What can hang from each mark:
domom: duto
para: rafudod vafig
kebun: duto vafig
rafudod: para vafig
vafig: duto para rafudod
vileze: kebun
duto: domom kebun vafig

Each row was made from one small tree. The marks that hang from a mark follow it in brackets, in alphabetical order. Every link used is in the known rows. Write each row's tree.
Known rows:
vafig{duto{kebun} rafudod}: -1.866, 3.450, 0.952, -0.232, 0.639, 7.512, -2.447, 0.765, -2.058, 4.390, 4.338, 3.347, -0.557, -1.948, 2.386, 2.523, -0.170, -3.215
kebun{duto{vafig{rafudod}}}: -0.539, -3.969, 2.108, 0.100, 0.665, 2.680, -2.263, 1.793, -1.791, 3.267, 3.111, 4.218, -0.630, -1.999, 3.006, -0.176, -0.474, -1.811
vafig{duto{domom kebun} para rafudod}: -3.399, 4.470, -0.601, 0.653, -0.541, 8.184, -4.224, 2.120, -4.148, 6.958, 4.855, 5.227, -1.102, -4.147, 4.004, 2.431, -2.167, -5.747
domom{duto{kebun{vafig{para rafudod}}}}: -1.928, 0.798, 1.735, 0.333, 1.872, 2.172, -4.505, -1.252, -2.063, 2.429, 3.621, 6.306, -0.585, -5.337, 3.292, 2.924, -0.598, -1.535
vileze{kebun{duto{domom} vafig{para rafudod}}}: -3.429, -2.023, 1.275, -0.658, 0.099, 3.083, -1.885, -0.630, -5.418, 1.378, 1.395, 7.774, -2.394, -3.354, 6.576, 1.048, -4.283, -4.377
rafudod{para{vafig}}: 1.935, -1.980, -0.586, 0.292, -2.168, -3.896, -0.717, -0.467, 1.030, 0.821, 0.887, 0.647, 1.645, -3.443, 1.113, 3.061, -1.937, -1.933
vileze{kebun{duto vafig{rafudod}}}: -2.118, -2.843, 2.428, -1.255, 0.887, 2.423, -0.330, -1.932, -3.634, -0.837, 0.761, 6.257, -1.812, -1.539, 5.373, 1.017, -2.505, -2.008
kebun{duto{domom} vafig{para{rafudod}}}: -3.841, -5.798, 1.980, -0.608, 0.856, -1.656, -3.280, -1.566, -1.993, 0.734, -0.636, 4.534, -2.889, -2.868, 5.067, 1.168, -2.838, -4.695
domom{duto}: 0.778, -1.456, -0.554, -1.415, 2.241, -0.530, -0.291, 0.302, 0.514, -0.249, 2.361, 3.878, 0.858, -2.863, -1.528, 2.391, 0.889, 1.785
rafudod{para vafig{duto}}: 2.652, -0.108, -4.075, -0.217, -4.565, -0.782, 0.177, -0.469, -0.784, -0.887, 4.378, 1.696, 1.993, -2.667, 3.623, 3.486, -1.206, -2.794
kebun{duto{domom} vafig{rafudod{para}}}: -0.988, -6.087, 0.888, -1.427, -0.285, 2.810, -2.327, -0.136, -3.442, 0.804, 2.008, 4.948, -1.138, -4.875, 7.025, 1.776, -0.603, -4.504
rafudod{vafig}: 2.705, -1.162, -0.016, 0.128, -1.486, -1.944, -0.634, 0.143, 1.120, -2.365, 4.503, -0.395, 1.879, -1.264, 1.039, 1.402, -0.688, -2.201
duto{vafig{rafudod}}: 0.265, -1.568, 1.761, 1.034, -0.810, 2.860, -3.502, 2.526, 0.312, 3.223, 5.672, 2.476, 0.848, -1.652, 2.342, 0.111, -0.762, -2.554
vafig{duto rafudod{para}}: 1.052, 1.077, -3.097, -0.550, -3.645, 5.856, -0.352, -0.170, -3.033, 3.210, 3.264, 3.703, 1.167, -3.443, 3.861, 2.968, 0.659, -1.555
rafudod{para}: 2.201, -2.046, -1.107, -0.473, -1.864, -0.650, 1.001, -0.659, 0.452, -1.586, 2.174, 1.277, 1.150, -3.813, 0.120, 3.047, 0.225, -1.147
rafudod{para vafig}: 3.934, -2.298, -2.441, 0.171, -3.981, -2.856, 0.061, -0.951, 1.198, -2.797, 4.666, 0.128, 2.736, -3.665, 2.185, 2.460, -0.755, -2.988
vileze{kebun{duto}}: -1.208, -2.197, 1.215, -1.472, 1.882, 0.480, 2.303, -0.707, -1.553, -1.667, 0.295, 4.998, -1.434, -0.941, 0.255, 1.365, -2.617, -0.876
duto{domom vafig{rafudod{para}}}: -0.084, -3.336, -0.698, 0.593, -2.015, 2.745, -4.089, 4.152, 0.583, 3.990, 7.188, 3.255, 1.119, -3.905, 3.727, 0.931, -1.964, -6.129

Which tree is each row?
-3.417, -3.390, 0.801, 0.420, -0.172, -2.176, -0.997, -1.089, -0.360, 1.510, 1.042, 6.192, -1.963, -0.980, 1.920, 0.201, -5.406, -3.267  vileze{kebun{duto{vafig{para{rafudod}}}}}
-3.268, 0.465, -2.366, -0.120, -1.645, 1.585, -2.528, 0.256, -1.004, 4.203, 1.638, 3.388, -1.173, -1.646, 2.133, 2.189, -3.018, -4.309  vafig{duto{domom} para{rafudod}}
-2.226, -3.153, 1.862, -0.417, 1.704, -0.532, 0.296, 1.163, -0.877, -0.003, 2.187, 5.740, -1.555, -0.436, 1.374, 0.650, -4.148, -2.007  vileze{kebun{duto{vafig}}}
-1.252, -3.714, 0.739, -1.154, -0.841, 1.776, 0.267, -2.739, -3.487, -1.281, 1.047, 6.798, -1.401, -3.428, 5.874, 1.777, -2.546, -2.672  vileze{kebun{duto vafig{rafudod{para}}}}
-1.973, 2.465, -2.113, -0.140, -1.023, 3.518, -1.435, 2.423, -3.747, 3.909, 2.123, 4.213, -1.103, -2.524, 2.759, 2.990, -2.397, -2.652  vafig{duto{domom} para}
-2.143, -0.544, 0.754, -0.895, -0.193, 5.404, -3.549, 1.689, -3.465, 2.941, 3.566, 4.120, -1.057, -1.553, 6.846, 2.413, -1.233, -3.801  kebun{vafig{duto{domom} rafudod}}
-4.980, 0.054, -0.412, -0.499, -1.111, 0.140, -2.143, -1.214, -1.937, 1.071, 1.435, 6.019, -2.411, -0.692, 5.145, 2.459, -6.105, -4.890  vileze{kebun{vafig{duto{domom} para{rafudod}}}}
-2.040, -4.138, -0.567, -0.550, -0.474, 2.385, -1.091, 1.892, -1.571, 2.261, 4.280, 6.854, -0.794, -3.125, 3.758, 0.632, -4.447, -5.509  vileze{kebun{duto{domom vafig{rafudod{para}}}}}
-1.770, 3.094, -1.335, 0.947, -1.301, 1.552, -3.454, 1.753, -1.664, 2.739, 5.876, 2.725, -0.325, -2.720, 3.709, 2.859, -3.837, -6.318  rafudod{vafig{duto{domom kebun} para}}
-3.303, 1.596, 1.579, -0.077, 2.254, 0.145, -3.813, 3.024, 0.204, 5.309, 2.577, 1.908, -1.041, -0.988, 1.842, 3.267, -4.488, -5.306  para{vafig{duto{domom kebun}}}
-1.452, -2.286, -1.020, 0.915, 0.227, -3.067, -3.895, 0.020, 1.575, 3.246, 3.371, 5.235, 0.325, -2.964, 0.216, 1.255, -2.149, -0.836  domom{duto{vafig{para{rafudod}}}}
-3.782, -3.488, 1.748, -0.318, 0.028, -2.138, -0.588, -3.860, -2.383, -1.214, -1.305, 6.193, -2.777, -1.582, 4.233, 1.339, -4.522, -2.757  vileze{kebun{duto vafig{para{rafudod}}}}
-4.206, -1.243, -0.136, -0.035, -1.113, 0.311, -3.873, -0.674, -1.860, 2.407, 1.200, 3.977, -2.320, -1.496, 5.598, 2.766, -3.492, -4.538  kebun{vafig{duto{domom} para{rafudod}}}
-4.099, 0.677, -0.122, -0.039, -1.733, -0.284, -1.206, -2.938, -2.203, 0.184, 0.515, 5.738, -2.194, -0.352, 4.736, 2.761, -5.205, -2.890  vileze{kebun{vafig{duto para{rafudod}}}}
-2.296, -5.919, 3.159, -1.776, 3.130, -0.226, -1.773, 1.050, -2.271, -0.813, 0.669, 3.927, -2.568, -2.260, 4.531, 1.742, -1.391, -3.186  kebun{duto{domom} vafig}
-2.303, -1.593, 0.949, 0.406, 0.456, -0.693, -0.143, 0.548, -2.476, 1.244, 1.606, 6.812, -1.889, -1.730, 2.118, 0.836, -4.944, -2.119  vileze{kebun{duto{vafig{para}}}}
-1.232, 1.090, -1.462, -1.101, -0.515, 7.483, -2.109, 2.925, -2.883, 4.729, 4.391, 3.601, 0.042, -1.616, 3.417, 1.795, -0.348, -3.524  vafig{duto{domom} rafudod}
